Known rows, with every step that occurs:
tezev > dalun > zogom: [-45  22  46 -17 -13  18  17  27  -8 -38  45 -46  52   6  -8 -29  18 -15
  27 -31   3  -4 -33   2  48 -19  64 -40   6   0  -1]
tezev > dalun > kinilot > reki > zogom > rezima: [-41  25  10  -6 -17   2  15  20  25 -33  17 -26  38  13 -35 -37  17 -24
  30 -41   0   7 -28  27  58 -32  77 -34  15  12  -2]
dalun > zogom > reki > kinilot: [-25  18  28 -31   3  14  16   8  12 -57  48 -26   7  34   4 -37   9  -4
 -59 -15 -11  17 -38   1  61 -15  51 -59  19  10   7]
reki > zogom > rezima: [-50 -12   7 -23   0   6   8  -8  23 -46  29   6 -15   8 -18  -8  42 -16
  -6   8  21   2 -43  33  25  -9  24 -33  46  -9   7]
refe > dalun > kinilot > reki > zogom > rezima: [-40  -3   2 -10 -26 -19  31  20  31 -29   1 -16  27 -22 -30 -32  -3 -16
 -15 -27  16  -3 -37  12  45 -15  68 -66  35  15  -4]
reki > kinilot > dalun > zogom > rezima > vika: [-31  22   1 -31  18  -1  31   4 -16 -67  22  -7  34   9 -11 -20  27  -9
 -10 -50   6  35 -38 -18  72   7  86 -52   0   5  -5]
vika > dalun > refe: [-30   6  18 -41  -5  13  26   7  18  -7  -8 -52  42  12  24 -12  26   5
  17 -39  15 -18 -13  26  37 -47  55 -24  65 -30 -20]
tezev > dalun: [-35   6  36  -1 -15  19  12  19  -4 -30  10 -36  41   4  -9 -23  13 -15
  36 -30   3 -10  -5  18  19 -35  56 -24  11  -3  -6]
refe > dalun > zogom: [-44  -7  37 -21 -22  -2  34  27  -1 -35  29 -38  41 -27  -3 -25  -2  -9
 -16 -16  18 -14 -43 -14  35  -1  56 -71  25   4  -3]
vika > rezima > kinilot > dalun > tezev: [-17  16 -21 -18  -5  37  16   1 -26 -64 -12 -20 -12 -26 -29   5  22 -20
  -8 -69  37  42 -16   6  28 -36  58 -55  20  -3 -29]
vika > rezima > zogom: [-39   9  -2 -24  -1  29   1  -7 -24 -33  14  -6 -23   5 -17  16  17 -19
  -1 -46  39  13 -50  20  -8 -31  26 -40  26 -40 -16]
kinilot > reki > zogom > dalun > tezev: [-34  15  17 -42 -11  37   3  19  24 -33  15 -46  -3   6 -19  13   9  -1
 -48 -20  18  -7 -19  26  22 -35  40 -35  80  21   8]
tezev > dalun > kinilot > reki > zogom: [-35  26  28 -10 -18   9   6  29  17 -28  19 -44  42   4 -32 -33  14 -20
  27 -53   1  -4 -25  29  46 -36  70 -34  15  17   4]
zogom > reki > kinilot: [ -9   4  13  -8   3  11  13  -3  19 -50   5  -8  -8  39   1 -36   2  -3
 -59 -16 -14  13  -1  23  32 -39  42 -42  22   9   2]
vika > rezima: [-23 -17   0 -21  -8  31  -1   2 -17 -29   7 -11 -28  -9 -19   0  16 -16
   6 -22  34  18 -25  16 -12 -37  43 -43  32 -19 -16]
noku > rezima: [-20 -39 -21 -16 -23  14   0  -9   8 -41  -4  -4  -9 -14   1  -7  16 -10
   3 -18   8  32   0   7  -1   8  50 -19  48  -5 -22]
rezima > kinilot: [-10  -8  11 -36  -6  15  14  11  -5 -68  -6 -36 -28 -14 -12 -10   1   0
  -6 -46  -3  10 -14   2  40 -16  35 -32  28   9  -6]
reki > zogom > dalun > kinilot: [-31   8  30 -45   7  -3   8   9  20 -22  30 -26  14   0 -23 -16  17  -2
 -16 -25  11 -14 -39  37  44 -12  35 -35  60   1  21]
kinilot > reki: [-22  -8  10 -30 -24  34   7  20   9 -29  -7 -47 -15  -5  -1   7  -7  -2
 -23 -17   1  -4 -12   5   3 -34  53 -35  48  22  -7]
refe > dalun > kinilot > reki: [-25  -9  11 -10 -28  -9  25  30  16 -20 -16 -39  34 -29 -17 -30 -22 -11
 -16 -38   7 -12 -19  -1  37 -24  71 -64  28  19  -7]
vika > dalun: [-37  -2  17 -19  -8  18  30  16  16  -5  -4 -34  31  -4  11 -16   5   0
  22 -34  15 -14   0  36  19 -35  60 -29  43  -2 -25]
vika > dalun > kinilot > reki > zogom > rezima: [-41  18  -9 -24 -11   1  33  18  47  -6   2 -23  29   6 -15 -29  11  -9
  17 -44  10   3 -23  45  57 -32  80 -41  46  13 -21]
rezima > kinilot > reki: [ -8   4   3 -41 -24  24  19  21   6 -66 -10 -49 -37 -15 -17  -1 -10   3
 -18 -53  -5  15 -16  -1  32 -25  51 -36  39  30 -12]
rezima > vika > dalun: [-25 -17   3 -29   0  26  14  19   1 -21 -14 -49  13  16   7  12 -10 -13
  22 -63  11  16 -10  16   1 -19  48 -29  56  -7 -18]
vika > dalun > kinilot: [-29   3   8 -21   1   4  23  21  23   0 -10 -37  44  -2   3 -37   2  -8
  24 -47   2 -10  -4  35  53 -34  72 -36  31   0 -17]
vika > rezima > kinilot > reki > zogom > dalun: [-16  19  -2 -48 -23  25  24  10  -1 -53  21 -21 -53 -17 -49   9   8   1
  -6 -65  35  35 -44  22   5 -32  54 -47  57   9 -17]
noku > dalun > kinilot > reki > zogom > rezima > vika: [-18  -6   3  -1 -21   2  26  17  29 -35  -9 -24  19  20 -10 -29  -8  -7
 -16 -30  -6  25 -50  18  35  17  61 -42  38   8  -5]
kinilot > reki > zogom: [-36   1  23 -35 -22  28   0  19  22 -36  20 -40 -22  -6 -16  11  15  -4
 -25 -19  16  -7 -35  25   1 -25  38 -35  58  21   4]

Rows:
[-13  27   0   3   9  22  19  -6  12 -55 -10 -11  29  31   4 -27  10 -12
 -76 -31  -6  20  11  20  49 -42  57 -50  17  14  -6]	zogom > reki > kinilot > dalun > tezev
[-26 -25 -28 -31 -19  18  14   5  10 -38  11 -23   9   4   1   2   6 -13
  23 -62  15  58 -18   1   8  22  66 -28  63  -7 -34]	noku > rezima > vika > dalun > zogom
[-36  17  10 -28 -11   8  22  27  40  -4   5 -41  34  -3 -11 -25   7  -4
  14 -56  11  -8 -20  46  47 -37  75 -39  47  17 -15]	vika > dalun > kinilot > reki > zogom
[-29   5   6 -35  -5  29  26  19  11 -27  12 -53  18  35  12   5 -14 -17
  -9 -61   1  30 -30  10  20 -13  53 -49  57  -1 -16]	rezima > vika > dalun > zogom > reki
[-28   0 -31 -10 -22  13  11 -27  17 -45   2   8  -8  22   7   5   3 -16
 -35 -37   3  37 -24  20  -1   4  30 -24  48 -22 -26]	noku > rezima > zogom > reki
[-14  -5   0 -31  -9  13  -5  22  15 -23 -13 -46   4  -2  -9 -21 -10 -12
 -18 -33 -13   0 -14   7  49 -32  63 -41  31  19   3]	dalun > kinilot > reki
[-38  -4  -6 -35 -18  25   7   9  26 -46  11 -25 -32  14 -21  20  13 -14
 -19 -23  15  22 -44  16   5 -14  41 -37  66  14  -1]	kinilot > reki > zogom > rezima > vika
[-12   7  23 -66   1   9  20  -6   0 -14  -3 -50  25  16  16  -2   8  13
 -22 -15   0 -17 -18   2  37 -37  42 -25  85 -31   6]	zogom > dalun > refe
[-26  20  20  -7 -19  12  10  30   9 -23   2 -48  47   5 -21 -35  -1 -18
  28 -51 -10  -2  -9  15  48 -42  81 -35   8  16  -4]	tezev > dalun > kinilot > reki
[-34  -3  19 -14 -26 -13  22  30  26 -25   2 -34  30 -30 -27 -27  -7 -11
 -17 -40  17 -14 -34  13  35 -18  62 -65  35  19   0]	refe > dalun > kinilot > reki > zogom
[-13  26  16 -69 -19  12  24  12  18 -63  12 -57 -28  -4 -23   7  12  15
 -27 -62   5   8 -41  10  45 -26  42 -32  76  13   1]	rezima > kinilot > reki > zogom > dalun > refe
[-17  20 -10 -41 -11  39  11  10  -1 -61  13 -28 -45 -11 -49   9  12  -7
 -24 -63  39  37 -27  24  21 -41  48 -49  61   7 -14]	vika > rezima > kinilot > reki > zogom > dalun > tezev
[-29  24 -41   0  -4  15  13 -27   9 -62  -6  13  23  23   1  -3  20 -18
 -54 -58  11  47  -8  17  33  -1  49 -31  31 -17 -26]	noku > rezima > zogom > reki > kinilot > dalun > tezev
[-16  19  -6 -20   0  29  20   8 -15 -74 -26 -41  19 -24  -7   1  13 -14
 -28 -65   7  19   1  -3  62 -23  53 -44  20  16 -14]	rezima > kinilot > dalun > tezev
[-12  -3 -24 -43 -37   7  24  -2  24 -64  11 -14 -32 -22 -30   1   6   7
  -9 -59  10  48 -18  12  17  12  60 -24  74  21 -25]	noku > rezima > kinilot > reki > zogom > dalun
[-35  52  -1  -6  17  20  16 -13   1 -57  -2  -9  30  43   6  -2  12 -17
 -76 -55   4   9 -22  23  50 -34  31 -43  13 -18  -4]	rezima > zogom > reki > kinilot > dalun > tezev
[-21  -1   9 -32  14  35   5   6   0 -25 -10 -42  27  13   1  -5  -3  -4
 -45  -8   7 -10  18  12  44 -38  36 -32  68  -6   7]	zogom > dalun > tezev
[-45  -4   5 -37   0  14  21   2   4 -45  37 -16   5  13   4 -20  20 -17
 -13  11   1  14 -47 -13  62   2  53 -51  27  -6  -1]	dalun > zogom > rezima
[-18  22   7 -49 -12  29  14  19  18 -70   7 -51 -27  -6 -33   5   4   4
 -41 -57  11  14 -18  17  50 -27  39 -38  66  29   1]	rezima > kinilot > reki > zogom > dalun > tezev
[-36 -18 -37 -13  11  28  16  -2  16 -37 -22 -16  10  36  -1   1   7 -29
   5 -27  13  35   2  12  39 -23  51 -35  55 -16 -21]	zogom > rezima > vika > dalun > tezev
[ -9  13   6 -49  -6   6  21  16  14  -7  -9 -45  20   3 -11 -18 -25   4
 -25 -30 -13  -5 -11   9  49 -31  69 -38  59  15   3]	zogom > dalun > kinilot > reki
[-38   5  38 -46   0   8  13   5  14 -26  34 -24   4  -1 -16   0  20   3
 -17 -13  19 -17 -37  36  16 -12  24 -29  70  -2  16]	reki > zogom > dalun
[-28 -31 -26 -22   3  17  10  -8   3 -45 -14  -8 -19  28  -4   7   3 -26
   2 -11   1  36 -20  -5  18  -6  39 -33  45 -15  -9]	zogom > rezima > vika
[-45  15 -11 -20   4  13  19  -8  17 -75  13  -1  -1  -4 -27  -3  47 -20
 -21 -28  24  22 -34  26  60  -7  35 -43  38   3  -2]	reki > zogom > rezima > kinilot > dalun > tezev
[-32  14  25 -49 -21  22  17  17  24 -25  22 -40 -10  -3 -19  12   3   6
 -31 -22  14  -8 -34  27   5 -26  45 -33  76  23   5]	kinilot > reki > zogom > dalun
[-34  39  44  -9  -9  12  27  19   6 -50  51 -31  48  33 -11 -48  13 -12
  -5 -36  -9  12 -28  11  60 -27  70 -47  -3   7   1]	tezev > dalun > zogom > reki > kinilot
[-29  27  -6 -14   3  22  10 -15 -10 -46  19   8 -28  32 -21  -2  13 -16
 -33 -52  27  27 -45  29   3 -39  32 -47  20 -32 -15]	vika > rezima > zogom > reki > kinilot
